Known rows, with every step that occurs:
kage sanul tede munel: -9; 19; -3; -19; -2; -13; 12; 11; -8; 4; -6; -5; 18; -6; 57; 44; -22; -5; -7; 6; -10; 1; -15; -4; 5
munel tede sanul: 6; 16; -1; 1; 10; -7; -18; 10; -37; 0; -23; -14; 4; 17; 40; 35; -20; -2; 2; 16; 4; -25; -3; -3; -17
kage maban vagani: -8; 22; -22; -1; 10; 7; 25; -14; -28; -19; -15; -6; 14; 22; 15; 23; -20; -33; 3; 0; -3; -19; -14; -13; -20
kenani maban vagani sanul kage: -5; 16; 16; 1; 15; -4; 44; 6; -13; -39; -34; 17; -3; 3; 26; 38; -28; -3; -9; 17; -3; 5; -21; -12; -10
zeled sanul tede: -12; 12; -17; 0; 22; -10; 12; 21; -20; 17; 4; 4; -4; 1; 25; 27; -34; -12; -6; -6; -17; -10; 6; 10; -12
munel tede sanul kage maban: 11; 19; -3; 12; 1; -2; -5; 11; -35; 0; -17; -19; 14; 27; 43; 30; -16; -4; -6; 7; 9; -21; -8; -9; -24
kenani maban kage sanul vagani: -1; 10; 20; -8; 21; -13; 28; 9; -15; -20; -30; 21; 4; -1; 46; 24; -25; 1; -13; 21; -7; -4; -12; -2; 21
munel tede sanul kage: 9; 15; 3; 9; 3; -6; -7; 19; -34; -1; -16; -14; 9; 22; 41; 34; -17; 0; -6; 12; 7; -19; -9; -9; -21
vagani maban kage munel tede: 16; -1; -11; -17; 38; -4; -10; -1; -37; -3; -39; 17; -10; 22; 24; 20; -3; -16; 12; 25; -9; -24; -22; 12; -1
maban kage sanul: -9; 11; -10; -12; 19; -7; 15; 8; -21; -14; -20; 13; 17; 0; 31; 19; 2; -9; -6; 17; -8; -14; -18; 1; 13
sanul vagani maban kenani: -2; 16; 12; -6; 19; 1; 13; 13; -29; -11; -12; 16; 5; 8; 38; 39; -37; -44; -4; 20; -12; 6; -6; -27; 12
kage maban vagani sanul tede: -17; 32; -29; 0; 7; 10; 29; -27; -32; -22; -17; -11; 13; 15; 22; 30; -16; -33; 6; 0; 1; -3; -19; -9; -21
kenani maban vagani sanul kage munel: -1; 12; 10; -1; 18; -2; 43; 6; -11; -33; -36; 16; -3; 7; 26; 33; -22; -2; -5; 11; -6; 3; -28; -10; -9
tede sanul: -5; 16; -10; 3; 14; -10; 3; 29; -30; -8; -13; -16; 9; 10; 16; 35; -16; -2; -8; 4; -7; -22; -2; -13; -16
tede sanul vagani: -10; 20; 1; 8; 14; -5; 9; 28; -35; -6; -3; -16; 14; 5; 30; 32; -26; -12; -7; 6; -8; -11; -1; -25; -2
zeled sanul tede munel: -13; 4; -8; -9; 19; -13; 15; 23; -25; 19; 1; -7; 4; 1; 34; 27; -36; -2; -3; 4; -20; -13; 10; 4; -13
tede sanul kage: -1; 16; -4; 15; 4; -8; 18; 42; -26; -10; -3; -16; 17; 17; 19; 33; -12; 1; -19; -3; -3; -14; -10; -20; -22
maban kage: -17; 6; -4; -17; 21; -12; 18; -1; -43; -15; -20; 6; 6; 9; 15; 18; -2; -10; 0; 23; -8; -18; -11; 3; 7
sanul vagani maban kage munel: 0; 7; 7; -9; 31; -2; 12; 0; -39; -1; -18; 13; 2; 8; 35; 21; -19; -32; 6; 20; -11; -3; -14; -15; 19
munel tede sanul vagani maban kenani: 7; 19; 5; 4; 14; 2; -18; 18; -38; -5; -17; -6; 5; 19; 50; 37; -32; -16; 2; 25; -1; -14; -4; -12; -8
kage sanul vagani: 0; 22; 2; 0; 7; -3; 17; 13; 1; 1; -13; 9; 25; -12; 53; 36; -21; -27; -14; -2; -5; 3; -14; -25; 16
sanul tede munel: -25; 13; 9; -33; -2; -23; 17; -3; -46; 6; 1; -20; 2; 8; 43; 44; -31; -1; 5; 21; -12; 0; -5; 2; -2
kage sanul: 5; 18; -10; -6; 7; -8; 11; 14; 6; -2; -22; 9; 20; -6; 40; 39; -11; -17; -14; -5; -4; -8; -16; -13; 2
munel tede sanul kage maban vagani: 7; 20; -4; 14; 4; 4; -2; 14; -34; -9; -12; -15; 12; 27; 38; 28; -20; -5; -2; 11; 6; -21; -13; -10; -27
vagani sanul kage: -7; 22; -7; 5; 0; -5; 40; -7; -22; -16; -35; -7; 19; -1; 27; 43; 7; -17; -13; -5; 10; 15; -21; -26; -18

Rows:
16; 1; -14; -11; 40; -2; -14; 8; -39; -5; -36; 11; -8; 23; 23; 20; -2; -10; 11; 24; -10; -27; -20; 11; -4 : vagani maban kage munel tede sanul
-32; 22; -6; -13; 11; 5; 31; -7; -35; -34; -15; -4; 4; -3; 21; 41; -20; -16; 13; 25; -10; 7; -23; -11; -16 : maban vagani sanul tede munel
16; 2; -18; -9; 21; -4; -11; 5; -27; 16; -30; -12; 3; 26; 31; 24; 0; -4; 10; -6; -5; -28; -24; 1; -9 : kage munel tede sanul
4; 7; -3; -20; 28; -8; -1; 9; -31; -10; -26; 14; 0; 8; 38; 30; -13; -11; 3; 32; -13; -13; -15; 7; 4 : vagani maban kage sanul tede munel
-4; 10; 18; -8; 19; -9; 32; 10; -15; -33; -28; 20; -10; 7; 22; 34; -39; -3; -5; 22; -10; -9; -14; -4; -4 : kenani maban vagani
5; 2; -9; 16; 17; -6; 29; 39; -6; 10; -5; 8; 13; 7; 18; 20; -21; -11; -20; -14; -10; -15; 1; -13; -22 : zeled sanul kage
-2; 20; -1; 9; 21; 1; 2; 37; -33; -13; -6; -6; 10; 11; 30; 36; -31; -20; -7; 14; -13; -9; -3; -24; -4 : tede sanul vagani maban kenani
-8; 28; -12; -10; 1; -10; 9; 9; -3; 3; -3; 6; 10; -7; 49; 45; -20; -15; -11; -4; -6; 5; -19; 2; 7 : kage sanul tede
-3; 23; -24; -5; 1; 3; 21; -4; -24; -13; -16; -7; 22; 28; 26; 33; -20; -39; -8; -5; -5; -12; -7; -19; -13 : kage maban kenani
-11; 27; -27; 3; 10; 11; 30; -24; -28; -25; -26; -10; 18; 15; 18; 27; -11; -34; 5; 0; 2; -9; -17; -17; -23 : kage maban vagani sanul
5; 4; -4; 10; 36; -1; 11; 27; -15; 14; -12; 15; 4; -2; 30; 20; -37; -27; -6; 1; -17; -13; 9; -14; -5 : zeled sanul vagani maban
13; 4; -12; -7; 21; -2; -8; 4; -29; 18; -25; -11; 6; 23; 38; 22; -5; -9; 11; -4; -6; -22; -23; -5; -2 : kage munel tede sanul vagani
-5; 7; 19; -19; 16; -19; 27; 8; -21; -18; -28; 12; 2; 2; 50; 28; -26; 15; -9; 27; -11; -5; -12; 8; 16 : kenani maban kage sanul tede munel
3; -1; 10; -17; 27; -17; 26; 2; -25; -14; -38; 16; -7; 14; 28; 19; -14; 8; -4; 16; -10; -15; -18; 8; 13 : kenani maban kage munel
-19; 12; -5; -21; 12; -10; 16; 7; -31; -9; -8; 2; 16; 0; 42; 23; -6; -1; -2; 25; -13; -8; -17; 7; 15 : maban kage sanul tede munel
-4; 17; 0; 7; 27; -1; 2; 29; -41; -11; -9; -7; 8; 8; 29; 27; -23; -12; -3; 19; -10; -14; -4; -16; 0 : tede sanul vagani maban kage
-18; 17; -11; -15; 15; -8; 14; 5; -27; -10; -6; 10; 11; -1; 37; 23; -5; -7; -4; 18; -9; -6; -20; 12; 16 : maban kage sanul tede
-18; 26; -22; -6; 6; 8; 31; -25; -37; -21; -19; -19; 19; 15; 28; 29; -17; -26; 9; 7; -2; -5; -16; -14; -21 : kage maban vagani sanul tede munel
8; 22; -1; -1; 13; 4; 10; 23; 4; -7; -15; 20; 21; -6; 54; 41; -26; -35; -13; 6; -10; 5; -16; -25; 15 : kage sanul vagani maban kenani
-22; 21; -11; -4; 17; 8; 30; -5; -24; -39; -26; 6; 5; -3; 9; 37; -13; -25; 8; 18; -5; 1; -24; -17; -18 : maban vagani sanul
-13; 13; -1; -8; 19; -3; 19; 7; -24; -12; -13; 13; 20; -4; 40; 17; -5; -16; -6; 19; -9; -6; -16; -7; 23 : maban kage sanul vagani
1; 2; -5; 8; 40; 0; 12; 26; -21; 9; -10; 17; 4; -1; 28; 13; -32; -24; -5; 7; -18; -14; 8; -9; 0 : zeled sanul vagani maban kage
